Each row comes from the steps of one walk. Every step used is in the known rows, and no mark comes twice. Write the walk behind each row, first mark first.
Known rows
pevo-pomopi-lufe: -0.078, 3.179, -2.702, -0.336, -2.466, -1.297, -2.912, 0.211, -2.084, 1.388, 1.624, -0.935, 0.168, -2.028, 0.467, -6.680, -0.903, -1.123, -1.685, 1.160
mepel-zovo: -1.838, 1.443, 0.183, 0.787, -1.632, 0.027, -2.675, 0.387, 0.883, -0.898, -0.770, -0.615, -0.019, -0.724, 1.616, -1.160, -0.714, 0.473, 1.493, 1.752
pomopi-lufe-zovo-naso: 1.278, 4.404, -0.185, 0.386, -3.031, -2.840, -3.155, 0.782, -1.238, 1.354, -0.924, -1.644, -6.300, -3.102, 0.651, -2.783, -1.217, -0.855, -2.524, 1.451
pevo-pomopi: -0.622, 1.175, -2.140, 0.147, -1.044, -1.345, -2.445, 0.271, -0.426, 0.333, 1.310, -0.834, 0.063, -1.963, -0.368, -3.253, -0.195, -1.035, 0.289, 1.140
mepel-ratot-pevo: -1.254, 4.059, -0.225, 0.549, 2.555, -0.806, -1.100, 1.070, -2.376, 0.620, -1.258, -0.522, 0.906, 0.061, 0.710, -0.537, -1.421, -1.270, -1.040, 1.998
pomopi-lufe: 0.203, 2.117, -1.417, -0.069, -1.940, -1.683, -2.750, 0.515, -2.834, 0.738, 1.020, -0.679, 0.023, -1.313, 0.964, -5.129, -1.153, -0.277, -1.739, 1.094
fese-zovo-pevo-pomopi: 1.877, 2.167, -3.021, -0.130, -2.300, -0.768, -1.362, -0.276, 0.171, 1.911, -0.132, -1.666, 0.416, -1.104, 0.269, -4.150, 0.235, -2.051, 0.406, 1.076
ratot-pevo-pomopi: -0.702, 2.527, -2.022, 0.013, 0.186, -1.612, -1.185, 0.190, -1.174, 0.858, 0.736, -0.996, 2.813, -0.929, -1.368, -1.927, -0.582, -1.798, 0.040, 1.680
pevo-pomopi-lufe-zovo: -1.464, 6.317, -2.312, -0.269, -6.693, -2.362, -3.053, 1.095, -1.657, 0.391, 0.619, -1.765, -4.414, -1.310, 1.059, -7.080, -0.388, -1.548, -2.003, 1.220
zovo-mepel-ratot: 1.216, 2.678, -2.084, 0.859, 0.728, 0.692, -2.490, 1.005, 0.222, 0.241, -2.569, -0.163, -3.748, -2.590, 2.299, -0.701, -1.586, -0.237, -0.366, 1.210
lufe-zovo-pevo-pomopi: 0.248, 3.799, -2.418, -0.261, -5.219, -1.397, -1.476, 0.184, 0.099, 0.813, -0.246, -2.355, -4.337, -1.922, 0.788, -4.338, 0.301, -1.925, -0.233, 1.538
lufe-ratot-mepel-zovo-pevo: 1.690, 3.938, -1.050, 0.121, -3.088, 0.515, -0.196, 0.125, 2.123, 0.113, -2.310, -2.298, -2.641, -1.396, 1.316, -0.874, -0.617, -0.929, 1.207, 2.461
pomopi-lufe-zovo: -1.402, 5.527, -1.183, -0.045, -6.353, -2.737, -2.968, 1.341, -2.174, -0.125, 0.211, -1.566, -4.381, -0.799, 1.468, -5.951, -0.652, -0.987, -2.021, 1.123
lufe-zovo-mepel-ratot: 0.402, 5.297, -2.217, 0.761, -2.387, 0.066, -2.670, 1.559, 0.481, -0.176, -2.968, -0.683, -6.780, -2.362, 2.821, -1.629, -1.228, -0.661, -0.607, 1.243
fese-zovo-pevo-pomopi-lufe-ratot-mepel: 3.390, 7.300, -3.617, -0.599, -3.291, -0.920, -0.533, 0.742, 0.327, 1.555, -0.502, -2.169, -0.037, -1.629, -0.446, -5.067, -0.729, -2.746, -0.799, 1.649
mepel-ratot-pevo-pomopi-lufe: -0.606, 5.803, -2.632, -0.272, -0.165, -0.539, -2.228, 0.484, -2.943, 2.177, 0.425, -0.919, 0.916, -1.119, 0.763, -6.317, -1.366, -1.845, -2.368, 1.771
lufe-ratot-mepel-zovo: -0.585, 5.040, -0.740, 0.524, -2.186, 0.234, -1.514, 0.956, 2.496, -1.035, -1.279, -1.319, -0.918, -1.185, 0.640, -0.944, -1.028, -0.584, 1.620, 2.281
ratot-mepel: 1.708, 1.400, -0.117, -0.153, -0.115, -1.179, -0.825, 0.919, 1.005, -0.885, 0.399, -0.753, 2.046, -1.372, -1.747, -0.041, -0.682, 0.005, 0.517, 1.577
zovo-fese: 0.483, -0.358, -0.740, 0.289, 1.446, -0.734, -2.244, -0.148, -0.820, 0.977, -0.528, -0.730, -3.071, -2.631, 0.703, -0.046, -1.357, -1.231, -0.937, 1.385

Which walk is each row?
1.079, 3.176, -1.789, -0.331, -2.579, 0.851, -0.799, -0.376, 2.667, 0.859, -0.873, -1.961, -0.400, -1.902, 0.058, -2.497, -0.142, -1.087, 1.276, 2.172	ratot-mepel-zovo-pevo-pomopi
-0.220, 6.302, -1.258, 0.241, -2.992, 0.287, -1.745, 0.895, 1.633, -0.409, -1.129, -1.336, -0.816, -1.243, 0.990, -2.876, -1.307, -0.631, 0.595, 2.310	pomopi-lufe-ratot-mepel-zovo
1.792, 2.221, -0.021, -0.093, -2.359, 0.866, -0.280, -0.156, 2.545, 0.095, -2.098, -1.874, -0.667, -1.096, 0.693, -0.311, -0.456, -0.083, 1.341, 2.342	ratot-mepel-zovo-pevo
-0.163, 4.129, -1.540, -0.148, -3.423, -1.329, -2.849, 0.357, -1.558, 1.426, -0.969, -1.549, -6.334, -2.351, 1.732, -4.070, -1.368, -1.898, -2.768, 1.488	pomopi-lufe-zovo-fese
0.460, 4.006, -2.576, -0.458, -3.675, 0.169, -2.279, -0.389, -0.624, 1.978, 0.056, -1.701, -0.995, -1.857, 1.456, -6.741, -0.757, -1.138, -1.071, 1.800	mepel-zovo-pevo-pomopi-lufe
0.478, 7.126, -3.332, 0.296, -3.241, 0.498, -3.072, 1.232, 0.222, 0.981, -2.335, -0.931, -6.630, -2.866, 2.728, -4.760, -1.426, -1.332, -1.597, 1.328	pevo-pomopi-lufe-zovo-mepel-ratot
-0.894, 7.310, -2.186, -0.198, -1.883, -0.344, -2.348, 0.410, -1.591, 2.508, -1.761, -1.669, -6.346, -2.018, 1.931, -4.852, -1.612, -3.030, -3.350, 2.014	mepel-ratot-pevo-pomopi-lufe-zovo-fese
-1.306, 4.631, -1.953, 0.209, 1.588, -0.397, -1.561, 0.648, -1.253, 1.241, -0.129, -0.798, 0.653, -0.997, 0.085, -2.696, -0.866, -2.068, -0.654, 1.906	mepel-ratot-pevo-pomopi
-1.596, 7.188, -2.310, -0.342, -5.872, -2.543, -2.288, 0.971, -2.234, 0.746, 0.374, -1.884, -2.531, -0.685, 0.424, -6.308, -0.686, -2.007, -2.139, 1.559	ratot-pevo-pomopi-lufe-zovo
1.012, 5.671, -3.693, -0.350, -0.722, -0.022, -2.107, 0.181, -1.731, 2.265, -0.702, -0.819, 0.435, -2.085, 0.453, -5.273, -1.781, -1.777, -2.021, 1.663	zovo-mepel-ratot-pevo-pomopi-lufe
2.778, 6.370, -3.180, -0.587, -3.011, -0.929, -0.432, 0.713, 0.200, 1.118, -0.044, -2.192, -1.663, -2.521, -0.338, -4.210, -0.939, -2.227, -0.955, 1.973	zovo-pevo-pomopi-lufe-ratot-mepel
0.833, 3.908, -1.702, 0.548, 2.053, -0.118, -0.952, 0.748, -1.184, 0.687, -2.652, -0.412, 0.325, -0.987, 0.547, 0.877, -1.835, -1.051, -0.549, 1.881	zovo-mepel-ratot-pevo
1.833, 3.653, -2.697, 0.838, 0.216, 0.772, -2.674, 1.008, 0.551, 0.874, -2.836, -0.037, -1.849, -1.453, 2.213, -1.733, -1.293, -0.833, -0.069, 0.827	fese-zovo-mepel-ratot
-0.055, 6.977, -3.980, 0.165, -4.714, -0.705, -2.090, 0.438, -1.134, 1.414, -0.257, -2.283, -4.704, -2.217, 2.539, -6.574, -1.006, -2.468, -0.980, 1.873	mepel-zovo-pevo-pomopi-lufe-ratot
2.062, 5.933, -1.182, 0.325, -0.859, -0.126, -2.298, 0.190, 2.194, 1.757, -1.670, -1.647, -3.200, -3.864, 0.046, -1.910, -1.641, -1.162, -0.472, 2.439	pevo-pomopi-lufe-ratot-mepel-zovo-naso
1.273, 3.304, -2.938, -0.609, -2.989, -0.813, -2.020, -0.224, -1.815, 2.123, 0.775, -1.659, -1.016, -2.072, 0.944, -6.706, -0.635, -1.451, -1.750, 1.434	zovo-pevo-pomopi-lufe
0.905, 5.219, -3.573, 0.211, 0.914, 0.182, -1.463, 0.381, -0.071, 1.815, -1.645, -0.716, 2.102, -1.008, -0.233, -2.540, -1.023, -2.403, -0.002, 1.496	fese-zovo-mepel-ratot-pevo-pomopi
-0.762, 4.756, -3.273, 0.281, -0.721, -2.080, -1.056, 0.608, -1.600, 0.760, 0.517, -1.491, 0.263, -1.238, -0.688, -2.676, -0.751, -2.834, -0.120, 1.795	lufe-ratot-pevo-pomopi
1.349, 6.955, -4.736, 0.080, -4.472, -1.643, -1.954, 0.578, -2.350, 2.098, -0.061, -2.154, -3.050, -1.566, 1.871, -7.372, -0.721, -3.231, -1.386, 1.219	fese-zovo-pevo-pomopi-lufe-ratot
-0.659, 0.898, -0.301, 0.495, 0.466, 0.855, -2.647, -0.397, 1.042, 0.779, -1.751, -0.830, -2.838, -2.129, 1.817, -0.296, -1.466, -0.856, 0.087, 1.964	mepel-zovo-fese
1.097, 4.336, -1.333, -0.293, -6.453, -1.879, -1.392, 0.461, -1.589, 0.882, -0.890, -2.560, -5.410, -1.094, 1.967, -4.902, -0.234, -1.159, -1.796, 1.534	pomopi-lufe-zovo-pevo
-0.254, 6.575, -3.179, 0.153, -1.349, -0.414, -1.508, 0.762, -0.145, 1.034, -1.597, -1.224, -1.902, -1.673, 0.245, -2.388, -0.986, -2.276, -0.589, 1.846	lufe-zovo-mepel-ratot-pevo-pomopi
0.568, 5.849, -2.446, -0.161, -0.903, 1.403, -2.011, -0.212, 1.921, 1.800, -1.704, -1.548, -3.278, -2.923, 1.055, -3.004, -1.774, -2.224, -0.753, 2.424	pevo-pomopi-lufe-ratot-mepel-zovo-fese
0.702, 1.130, -0.243, 0.357, -2.520, 0.383, -1.154, -0.323, 0.942, 0.310, -1.778, -1.744, -1.923, -0.964, 1.986, -1.131, -0.316, -0.111, 1.068, 2.036	mepel-zovo-pevo
1.592, 5.101, -2.369, -0.769, -3.389, 0.562, -1.546, -0.279, 0.492, 1.815, -0.100, -1.824, 0.203, -1.973, 0.529, -6.160, -0.794, -1.095, -0.902, 2.061	ratot-mepel-zovo-pevo-pomopi-lufe
